Each row was made from one path, in order. Every step used is in the known rows, and no mark comes twice. Write each row's path.
(in the rows, 128 means zero)
Known rows:
momov zimu sebap zezu fudis: [100  68 119 148 132 119 134  95 135 125 135 130 179 150 169 111  83 111
  84 131  99 122 111 166 138 133 113 142 140 148 120 134 136]
pitu fudis zezu: [128 166 138 106 127 156 131  88 131 144 133  97 116 161 140 124 117 139
 126  80 140 106 129 128 141 107 131 123 161  92 124 158 115]
bitu mapirim momov: [145 125  87 166 146 133 111 108  69 113 113 135 105 122  86 102 132 115
 187 134 178 118 110  74 160 140 178 124 129 157 110 150 117]
refev sebap zimu: [139 133 138 146 132 133  75 127 122 144 128  73 198 156 112 123  93 147
  85 160 100 170 142  87 139 153 115  79  77 135 100 122 103]
mapirim momov zimu sebap: [130 148  98 183 143 118  93 128  62  86 117 110 171 174  84 132 108 137
 104 162 125 157  96  71 147 158 157  95 127 101 154  85 122]
sebap dogof: [141 168 162 128 123 175 110 156 128 123 108 134 140 108  71 111 154 152
 171 133 139  80 148  92 141 134 155 154  90 102 100 124 150]
lini sebap refev: [131 126 174 149 124 135  98 139 111  92 184 120 167 146 110  91  95 122
 119 160 121 139 116 158 204 139  87 124 158 141 146 130 125]
momov zimu sebap: [157 128 141 160 115 129  74 133 115  90 117 116 208 160 110 111  99 158
  80 139 111 150 100 118 156 131 124  94 138 102 135  86 111]
bitu mapirim: [175 113 130 143 116 146  84 110 117 117 115 135 141 105 110  81 125 136
 165 114 165 111 120 116 168 111 147 130 135 155  92 149 111]
bitu mapirim momov zimu sebap zezu fudis: [112  64  68 149 162  90 161  82 105 105 115 141 125 144 149  99  68  83
 128 127 122 128  84 133 143 147 160 145 152 183 140 161 141]
pitu fudis: [108 154 153 107 109 167  71 107 103 153 142 109 146 141 112 155 124 146
 126 115 153 125 141 137 148 132 158  99 133 116 113 145 113]
toku fode dogof sebap zezu: [ 98 148 113  75  76 104 140 160 157 139  82 167  42 104 174 172 152 153
 145  84 157 120 158 213  67  83  93 137 127 136 139 153 132]
lini sebap: [110 136 148 166 137 139  81 135  96  92 162 115 138 130  91 113 163 136
 122 142 143 173 110 159 173 133 102  95 137 124 107 148 124]
taze bitu: [142 102 157 150 102 181 100  74  92 123 155 107 148  93 138 134 119 168
 146 141 162  70 141  93 158 159 126 152 107 105  84 100  84]
pitu fudis zezu sebap zimu momov: [126 142 142  98 170 100 164 117 142 164 189  86 163 181 100 144 100  94
  63  88 121 182 125 118 106 155 124 119 126 134 145 111 126]
taze bitu mapirim: [181  80 147 133 103 166 107  64 115 107 138 118 125  76 145 100 101 161
 166 112 173  70 123 106 169 143 140 160 128 140  83 126  86]
lini sebap zezu fudis: [ 52  77 128 150 155 130 140  99 111 129 176 136 106 120 150 114 147  93
 125 132 131 144 121 204 156 141  94 142 140 171  98 196 148]
zimu sebap zezu fudis pitu: [105 104  95 145 153 101 189  77 136 169 151 140 106 121 177 103 143 113
 131 155 124 129  83 130  95 115 116 153 189 119 161 151 136]
fudis zezu sebap zimu: [157 113 138 153 167  95 125 133 169 141 168  93 164 132 105  92 126  95
 115 106  95 148 139 119 131 140  99 117 110 140 116 107  93]
toku fode: [122 120 108 144  95 186  80 100 131 130 121 119 135 122 112 141 135 155
 154 126 187 107 147 152 125  94 113 137 154  98  89 158 128]
pitu fudis zezu sebap dogof: [135 180 154  68 161 135 166 147 187 131 137  96  66 144 107 139 164 107
 154  64 123 111 171 154 114 125 162 149 124  88 159 157 133]
sebap zezu fudis pitu: [101  92 112 156 150 130 188  62 136 167 153 161 104 116 159 112 148  83
 165 156 118  93  92 128 105 130 132 145 158 151 112 142 129]
zezu fudis: [100 100 126 159 115 186 113 103  98 155 143 143 158 101 133 137 150 101
 133 145 131  86 150 118 152 130 136 150 134 138  92 161 134]
toku fode dogof sebap zezu fudis pitu: [ 94 131  94  85  93 102 225 120 182 161 104 199  15  79 202 195 183 106
 151 113 114 101 115 204  22  86 111 146 187 138 162 155 157]
toku fode dogof: [123 151 134 136  86 162 107 125 162 140  84 143 103 104 115 176 151 147
 145 108 177  82 152 171  61  90 130 148 142  80 119 159 131]
fode toku: [116 151 121 158 100 171  72  93 127 162 133 136 144 139 126 124 144 139
 147 126 151 116 138 142 165  94 162 106 119 153 102 115 118]
taze bitu mapirim momov zimu sebap dogof fode toku: [178  89  92  78 148 114 172 109 156  66 117 121  68 130 162 129  64 153
 152 115 145 126 105  96 164 114 192 128 135 142 163  79 165]
taze bitu mapirim momov zimu sebap: [179  93 109 162 133 112 125  70  85  61 124 103 143 123 127 119  66 154
 122 134 148 113  83  74 159 175 169 131 144 119 143  91  95]

Write each row's path:
[ 97 105  93 143 159 120 197  54 142 158 131 119  81 155 190 129 148  89
 137 168 104 135 118 135  87 127 129 122 147 133 132 175 118] : refev sebap zezu fudis pitu
[ 80 128 126  91 102 104 173 165 122 160 101 187  68  89 196 172 166 103
 124 102  99 104 162 177  92 123 120 146 111 175 137 151 140] : fode dogof sebap zezu fudis
[131 144 129 142 144 130 117 124  87 146 132  77 213 187  92 136  80 141
  49 169 124 191 125  60 122 160 113 100  73 124 108 105 127] : refev sebap zimu momov
[125 180 122  89  62 133 116 180 142 126  81 159  71  89 149 197 172 159
 131  95 150 120 159 180  80  83 117 120 142 106 145 136 132] : toku fode dogof sebap
[124 118 123 169 133 159 159  79 121 152 152 158 133 100 130 132 173  92
 153 168 110  93  96  96 114 133 150 128 171 122 121 130 133] : zezu fudis pitu
[101 122 111 134 143 125 112  94 118 139 110  87 107 179 160 108 115 141
 127 134 144 154 158 141 135 127 112 114  87 131 106 172  98] : refev sebap zezu
[156 156 144 124 167 129 174 161 176 111 124 108  78 128 101 102 181 103
 175  85 121 100 161 127 119 121 140 170 108  91 139 134 128] : fudis zezu sebap dogof
[118 123 170 167 145 112  65 146 121 115 182 111 199 116  70 107 122 135
  89 146 104 184  94 135 169 162  87  78 106 153  97 114 126] : lini sebap zimu
[140 183 159  99 101  91 140 207  93 151 115 162 180 118  98 173 124 144
  61 132  96 162 115  80  84 155 114 102  76 149 145  50 142] : fode dogof sebap zimu momov
[130 163 141  89  69 109 106 190 162 146  98 153 136  79 124 191 127 162
 103 107 110 134 142 157  73 109 100 103 116 135 130 103 140] : toku fode dogof sebap zimu
[146 115 143  83 144 153 127 185 139 103 119 134 106 127 107 111 134 137
 178 134 150 127 158  88 154 104 128 133 111 111 110 125 171] : sebap dogof fode
[127 171 131  84  80 112 141 187 127 149 105 155 149 112 108 201 113 159
  67 114 135 158 122 126  52 119  97 122 114 130 141  88 162] : toku fode dogof sebap zimu momov
[181 154 112 135 157 107 136 153 115  62  74 128 137 135  60 100 103 137
 144 126 125 124  89  72 140 147 196 138 124 116 155 109 160] : bitu mapirim momov zimu sebap dogof
[ 72  90  99 136 143 144 149  79 119 159 124 101 101 155 190 129 122  95
 117 139 126 130 169 156 125 130 119 143 106 148 101 207 121] : refev sebap zezu fudis
[147 126 122 158 160 121 142 122 148 121 149 105  97 146 128  97 171  96
 149  94 132 134 153 140 138 117 114 141 137 111 127 140  85] : fudis zezu sebap
[ 66 115  97  76  78 127 177 143 158 162  95 183  41  84 208 198 159 117
 135  89 138  95 169 223  61  90 103 166 151 153 134 185 159] : toku fode dogof sebap zezu fudis
[114 121 111 135 136 110 103 110 114 148 130 105 128 143 141  85 109 164
 125 128 169 147 122 133 141 110  96 144 132 121 139 145 113] : zimu sebap zezu
[138 178 143 118 135 164 123 153 130 116  83  90 113 149 100 129 150 152
 140 143 126 122 167  96 125 134 151 131  76  86 121 156 139] : refev sebap dogof
[127  83 113 157 148  93 178  76 158 128 142 149 152 151 162 109 104 102
 104 156  72 131  60 144 102 133 124 123 179 128 149 102 134] : momov zimu sebap zezu fudis pitu
[164 160 163 125 124 135 103 168 145  81  95 117 190 143  79 109 107 164
 108 133  99 116 113 105 142 134 145 131 108  78 138  83 146] : momov zimu sebap dogof
[152 140 151 133 111 134  99 140 111 134 152 106 188 153 138  83  62 152
 104 161 140 111 128 102 178 113  99 151 177 107 180 115 116] : zimu sebap refev
[149 133 122  70 152 129 129 200 138 111 117 110 105 127 126 102 121 167
 140 134 158 160 142  83 146  84 113 136 137  82 160 132 176] : zimu sebap dogof fode
[141 146 145 107 100 111  73 186  97 136 146 134 190 100 115 127 120 157
 101 135  83 158 124  93 172 150 101  72  90 173 107  67 114] : dogof sebap zimu
[138  95 131  73 169 126 126 204 162  97 147 126  76 131 113 120 170 101
 180 127 145 164 185 130 146 115 134 129 100 127 131 127 156] : zezu sebap dogof fode
[139 144 154 121 144 141 110 176 151 118 132 126 110 116  72 129 183 111
 172 120 133 121 180 134 131 145 163 149  78 115 126 121 129] : zezu sebap dogof
[105 147 124  97 115  82 218 138 147 162 110 205  45  83 191 170 192  93
 144 125  73 109 106 153  54 118 133 128 152 156 167 121 139] : fode dogof sebap zezu fudis pitu
[ 98 100  72 179 179  85 201  69 107 119 136 150 114 160 137 134 116  79
 127 178  88 139  53  96  94 164 158 119 170 128 172 103 141] : mapirim momov zimu sebap zezu fudis pitu
[131 101 131 148 130 100  95 113 137 104 122 121 179 174 136  85  72 151
  90 125 117 149 100 149 148 131 107 115 121 130 122 100 108] : momov zimu sebap zezu
[137  99 149 156 146 110  65 150 142 147 175 110 192 118  79 123 132 101
 118 137 107 163 152 126 147 172 128  95  83 164 100  92  98] : zezu sebap zimu
[159 183 179  88  70 109 133 203 119 125 113 172 126 115 159 149 113 131
 124 126  89  93 150 131 137 126 115 127 133 144 186  86 119] : fode dogof sebap refev
